Every row comes from one small tree of marks. The marks that hang from a mark follow it in brackets, in the order of their numbers. Every link used is in the known rows. Which tree was each row made from?
Known rows
Z_523[Z_732[Z_923[Z_38]] Z_885]: [-0.84 -0.90  0.36  3.20 -0.62  2.06 -0.41 -0.74 -2.06 -0.14 -0.81 -1.12
 -2.27  0.19  0.34 -0.18  0.41  1.01  0.28  1.43  1.45 -4.50]
Z_923[Z_38 Z_533[Z_183] Z_732 Z_885]: [-3.54 -0.26  0.68  3.01 -1.19 -0.90 -0.95  0.49  0.37  2.00 -0.81  0.75
  1.45  1.48 -2.34  0.90 -0.96  1.76  1.38  1.19  2.60 -4.16]
Z_183[Z_523]: [ 0.97 -0.90  1.48 -0.36  1.07 -1.15 -1.41  0.63 -0.71 -0.35  0.74  0.92
 -1.70  0.35 -0.11 -0.11  1.03  0.92 -0.20  0.72 -0.48  2.16]
Z_523[Z_533[Z_183] Z_732[Z_923[Z_38]] Z_885]: [ 0.58 -0.82  0.69  4.00 -1.34  2.53 -1.31 -1.53 -0.81  1.01 -1.39 -0.70
 -3.08  0.32 -1.11 -0.43  0.56  2.03 -0.19  0.99 -0.65 -4.61]
Z_732[Z_923[Z_38[Z_98[Z_183]] Z_885]]: [-0.21 -0.30  1.28  3.52 -0.11 -2.18  0.49  2.03  1.42  1.46 -0.03  1.09
 -0.29  0.69 -1.22  1.59 -3.47  0.22  1.71  0.86  2.44 -0.85]
Z_98[Z_183[Z_523]]: [ 0.84 -0.64  1.49 -0.39  1.09 -2.02 -0.90  1.18  0.10 -0.18  0.79  1.14
 -2.17  0.13 -1.34 -0.50  0.61 -0.30  0.11  0.57 -1.16  4.16]
Z_98[Z_183]: [ 0.13 -0.67  1.14  0.20 -0.07 -1.38 -0.35  1.12 -0.57  0.58  0.43  0.72
 -1.40  0.04 -1.63  0.05 -0.24 -0.78  0.97  0.20 -0.84  2.33]
Z_923[Z_533]: [-0.64 -0.63  0.72  0.81 -1.10 -0.69 -1.18  0.66 -1.88  1.31  0.08  1.11
 -0.61  0.59 -1.07  0.27  0.32  0.83  0.25 -0.18  1.43 -1.93]
Z_732[Z_923[Z_38 Z_533[Z_183[Z_523] Z_885]]]: [ 0.49  0.00  2.08  2.79 -0.88 -1.26 -0.73  0.64 -0.33  0.41 -0.13  0.69
 -0.56  0.87 -1.46  0.05  0.49  1.73 -1.27  1.34  0.58 -0.93]
Z_533[Z_183[Z_523[Z_732]] Z_885]: [ 2.49 -0.69  2.36  0.46 -0.82 -0.64 -1.86 -0.75 -0.24 -0.89  0.81  0.28
 -1.83  1.03 -1.43 -1.12  2.87  0.32 -0.23  1.70 -1.64  1.81]
Z_533[Z_183[Z_523]]: [ 1.58 -0.70  2.31  0.05  0.25 -1.63 -1.81  0.02  0.11  0.08  0.60  0.59
 -1.80  0.80 -0.96 -0.69  1.42  0.65  0.38  0.85 -1.54  3.28]
Z_923[Z_38[Z_98] Z_533[Z_183] Z_732 Z_885]: [-2.37 -0.35  1.06  3.25 -1.02 -1.75 -1.66  1.57  1.08  2.54 -0.32  0.90
  1.83  1.93 -2.64  1.53 -1.99  1.24  2.60  0.52  2.56 -4.74]
Z_38[Z_533]: [-0.82 -0.85  1.47 -0.12 -0.31 -1.53 -0.48  1.05 -0.32  0.23  0.16  1.43
 -1.05  0.10 -0.61 -0.57  0.41  0.50  0.01  0.59 -0.29 -0.71]
Z_183[Z_523[Z_533 Z_732[Z_923[Z_38]] Z_885]]: [ 0.83 -0.94  0.16  2.71  0.63  2.37 -1.51 -0.73 -0.95  0.18 -0.93 -0.16
 -3.96  0.16 -0.02 -0.62  0.87  2.72 -1.56  1.08 -0.09 -4.07]
Z_923[Z_38 Z_732]: [-2.73 -1.05  0.35  1.09  1.00  0.39 -0.47  1.18 -1.26  0.31  0.04 -0.20
  0.55  0.55 -1.33  1.30 -0.93  1.09  1.14  0.82  1.26 -2.11]
Z_732[Z_923[Z_885]]: [ 0.00 -0.43  1.37  1.42 -1.27 -1.06  0.02  0.08  0.61  0.07 -0.32  1.25
 -0.65  0.77  0.96  1.28 -1.04  1.00  1.01  1.88  2.01 -1.96]
Z_523[Z_732]: [ 0.52 -1.18  0.60  1.06 -0.81  0.74 -1.22 -0.23 -1.66 -0.47  0.38  0.01
 -1.79  0.61 -0.46  0.21  1.02  0.10  1.50  0.64  1.39 -0.86]
Z_38[Z_98]: [ 1.11 -1.02  1.52  0.57  0.09 -1.41 -1.48  1.33 -0.77  1.00  1.00  0.80
 -0.54  0.63 -0.80  0.83 -0.94 -0.30  1.57 -0.22  0.09  0.15]
Z_183[Z_523[Z_732[Z_923] Z_885]]: [ 1.19 -0.84  1.10  1.15 -0.39  0.93 -1.61 -0.99 -0.63 -1.30 -0.25 -0.31
 -3.66  0.56  1.41 -0.78  2.20  0.81 -0.05  1.95 -0.25 -2.51]
Z_98[Z_183[Z_523[Z_533 Z_732[Z_923] Z_885]]]: [ 1.97 -0.68  0.65  1.18 -0.10  1.02 -1.68 -0.41  0.71 -0.31 -0.60  0.52
 -5.01  0.11 -0.30 -1.36  1.45  0.96 -0.78  1.10 -2.05 -1.53]
Z_923[Z_38[Z_98] Z_533 Z_885]: [-1.45 -0.41  0.66  3.45 -0.42 -1.65 -0.58  1.63 -0.45  3.01 -0.03  1.68
  1.08  1.10 -1.96  1.59 -2.33  1.35  0.73 -0.38  3.98 -3.68]
Z_523[Z_732[Z_923[Z_38 Z_533]]]: [-0.67 -0.77 -0.06  4.15 -1.55  1.21 -0.68  0.65 -2.34  0.14 -0.68 -0.16
 -1.35  0.78 -0.45  0.77 -0.57  1.37  0.79  0.69  4.47 -5.13]
Z_183[Z_523[Z_533 Z_885]]: [ 0.95 -0.83  0.82 -0.40  1.05  0.44 -1.96 -0.66 -0.31  1.23 -0.11  1.11
 -3.17 -0.08 -0.74 -0.99  1.72  2.07 -2.30  0.27 -3.09 -0.68]
Z_732[Z_923[Z_533]]: [-0.18 -0.46  0.89  1.61 -1.66 -0.58 -0.87  0.82 -1.08  0.59 -0.20  0.90
 -1.14  0.73  0.47  0.87 -0.30  0.89  0.63  0.62  2.07 -3.16]

Write each row's tree
[-2.83 -0.69  1.71  0.64  0.94 -1.12 -1.72  0.35  1.19  0.08 -0.63  0.20
 -1.07  0.51 -1.54 -1.66  1.56  1.73 -0.46  1.62 -3.02 -2.00]
Z_923[Z_38[Z_533[Z_183[Z_523[Z_885]]]] Z_732]
[-0.79 -0.46  0.76  4.61 -2.50  1.47 -1.40 -1.00 -1.87  1.13 -1.33 -0.92
 -1.96  0.82 -1.04 -0.67  0.92  1.29  0.62  1.04  1.53 -5.64]
Z_523[Z_732[Z_923[Z_38 Z_533[Z_183]]] Z_885]
[-0.03 -0.32  1.49  3.02 -0.96 -1.31 -0.42  2.02 -1.25  1.50  0.26  0.91
  0.62  0.82 -1.47  1.62 -1.80  0.74 -0.29  0.08  2.35 -4.07]
Z_732[Z_923[Z_38[Z_98] Z_533[Z_885]]]
[ 2.39 -0.74  0.96 -0.01  0.21  0.02 -1.21  0.56  0.27 -0.23  0.60  1.43
 -3.07  0.19 -2.61 -0.92  1.81  0.55 -1.45  0.56 -2.27  1.47]
Z_98[Z_183[Z_523[Z_533[Z_885] Z_732]]]
[-2.40 -0.82  0.69  2.11  0.62 -1.09 -0.67  1.67  0.96  1.48  0.21  0.68
  1.65  1.28 -1.31  1.89 -2.53  0.92  2.01  0.91  2.57 -3.30]
Z_923[Z_38[Z_98] Z_732 Z_885]
[-1.94 -0.16  0.47  3.98 -1.33 -0.68  0.41  0.70 -0.46  1.41 -0.94  1.17
  0.25  0.77 -0.49  1.55 -1.90  2.21  0.19  0.99  4.88 -4.73]
Z_732[Z_923[Z_38 Z_533 Z_885]]
[ 1.24 -0.97  1.07  3.10  0.56  0.67 -1.68  0.34 -0.54 -0.11 -0.02 -0.61
 -2.82  0.62  0.35 -0.23  0.18  0.84  0.47  1.03  1.05 -3.25]
Z_183[Z_523[Z_732[Z_923[Z_38[Z_98]]] Z_885]]
[ 0.94 -0.16  1.96  1.58 -1.45 -1.10 -2.04 -0.73  0.31  0.63 -0.62  0.46
 -2.69  0.92  0.14 -1.23  1.81  1.28 -0.52  1.28 -1.22 -2.02]
Z_732[Z_923[Z_533[Z_183[Z_523[Z_885]]]]]
[ 0.03 -0.64  2.55  1.68  0.85 -2.18 -1.96  0.66  1.12  1.41 -0.10  0.88
 -1.34  0.42 -1.91 -1.80  0.62  1.06 -0.61  0.33 -2.80 -0.35]
Z_923[Z_38[Z_98 Z_533[Z_183[Z_523[Z_885]]]]]
[ 1.64 -0.59  1.07  3.05 -2.52  0.60 -1.34 -1.20  1.44  0.49 -0.86  0.91
 -2.44  1.12 -0.42  0.39  0.03  1.85  1.19  1.62  1.11 -3.40]
Z_523[Z_533[Z_183] Z_732[Z_923[Z_885]]]
[ 1.28 -0.53  1.21  3.23 -2.94  0.16 -1.92 -0.31 -1.01  0.00 -0.48 -0.19
 -1.99  1.38 -0.44  0.06  0.86  0.52  2.06  1.08  2.05 -3.57]
Z_523[Z_732[Z_923[Z_533[Z_183]]]]
[-2.43 -0.60  0.61  2.22  0.72 -2.03 -0.30  2.47  1.83  1.57  0.27  0.92
  1.18  1.04 -2.53  1.64 -2.98 -0.21  2.31  0.71  1.60 -1.41]
Z_923[Z_38[Z_98[Z_183]] Z_732 Z_885]
[ 1.45 -0.70  0.93 -0.12  1.14 -1.02 -1.34  1.04  0.90  0.66  0.38  1.73
 -3.16 -0.04 -2.00 -0.47  0.29  0.95 -0.92 -0.11 -2.36  2.96]
Z_98[Z_183[Z_523[Z_533]]]
[ 0.96 -0.78  2.71  0.86 -0.80 -3.00 -1.88  1.33  1.11  1.04  0.48  1.39
 -0.65  0.85 -1.59 -0.61 -0.23 -0.12  1.54  0.14 -2.03  0.10]
Z_38[Z_98 Z_533[Z_183]]
[ 1.33 -1.13  0.32  0.40  0.43  1.73 -2.33 -1.09 -0.80  0.39 -0.21  0.52
 -4.03  0.28 -0.62 -1.43  2.48  1.81 -1.39  0.58 -2.09 -1.97]
Z_183[Z_523[Z_533 Z_732 Z_885]]
[-0.31 -0.07  1.81  3.19 -1.83 -0.73 -0.33  0.40 -1.08  1.04 -0.45  0.46
  0.27  0.80 -1.86  0.42 -0.26  1.28 -0.49  1.01  0.91 -2.44]
Z_732[Z_923[Z_38 Z_533[Z_183 Z_885]]]
[ 1.44 -0.87  1.66  0.93 -0.54  0.33 -2.56 -1.84 -0.43 -0.14  0.04 -0.41
 -3.16  0.69 -0.80 -2.00  3.33  0.54  0.28  1.40 -2.06  0.13]
Z_533[Z_183[Z_523[Z_732 Z_885]]]
[ 1.78 -0.78  0.75  2.46  0.34  1.56 -0.72  0.23 -0.52 -0.75 -0.06  0.69
 -2.54  0.37 -0.91  0.40  0.44  2.40 -2.13  1.37  0.51 -2.54]
Z_183[Z_523[Z_533[Z_885] Z_732[Z_923[Z_38]]]]
[-4.31 -0.44 -0.26  2.47 -0.39 -0.41 -0.40  1.31 -0.33  1.67 -0.71  1.01
  1.46  1.23 -1.70  1.50 -1.46  1.84  0.82  1.06  3.93 -5.35]
Z_923[Z_38 Z_533 Z_732 Z_885]
[ 0.14 -0.22  1.29  1.17 -2.01 -0.76 -0.52  0.60 -1.17  0.26  0.04  1.21
 -0.33  0.62 -0.32  0.69  0.35  0.62 -0.65  1.17  1.10 -3.26]
Z_732[Z_923[Z_533[Z_885]]]
[ 0.19 -0.48  1.02  3.04 -3.33  0.89 -2.16 -1.40 -1.19  0.53 -0.98 -0.52
 -2.62  1.06 -0.35 -1.00  1.94  0.71  1.06  1.27  0.57 -5.27]
Z_523[Z_732[Z_923[Z_533[Z_183]]] Z_885]
[ 0.64 -0.50  0.96  2.05 -2.61  0.49 -0.95  0.14 -1.67 -0.47  0.01  0.57
 -1.05  0.94 -0.19  0.48  1.07  0.51  0.06  1.38  2.37 -4.60]
Z_523[Z_732[Z_923[Z_533[Z_885]]]]
[ 2.69 -0.81  0.70  1.48  0.09  0.15 -1.38  0.79  0.88 -0.85 -0.03  0.88
 -4.49  0.44 -0.57 -0.23  0.47  0.87  0.12  0.98 -0.38 -0.05]
Z_98[Z_183[Z_523[Z_533 Z_732[Z_923]]]]
[ 0.96 -0.58  2.22  0.22 -0.02 -0.91 -1.94 -1.20 -0.02  0.57  0.10  0.14
 -2.43  0.47 -0.74 -1.68  2.44  0.84 -0.41  0.96 -3.39  1.62]
Z_533[Z_183[Z_523[Z_885]]]
[ 0.65 -0.48  2.40 -0.46 -0.28 -3.48 -0.39  2.47  1.20  0.75  1.02  2.20
 -0.24  0.17 -2.54 -0.75 -0.42 -1.39 -0.02  0.05 -2.58  1.03]
Z_38[Z_98[Z_183] Z_533[Z_885]]
[ 2.89 -0.54  1.21  0.72 -0.33  0.14 -1.06  0.79  0.93 -0.99  0.28  1.24
 -3.65  0.36 -1.18 -0.55  1.12  0.64 -1.15  1.42 -1.34  0.25]
Z_98[Z_183[Z_523[Z_533[Z_885] Z_732[Z_923]]]]
[ 1.02 -0.55  3.22  0.03 -1.40 -3.13 -1.30  1.13  1.23  0.93  0.79  1.61
  0.18  0.80 -2.06 -0.83  0.50 -0.26  0.24  0.46 -2.97  0.28]
Z_38[Z_98 Z_533[Z_183 Z_885]]
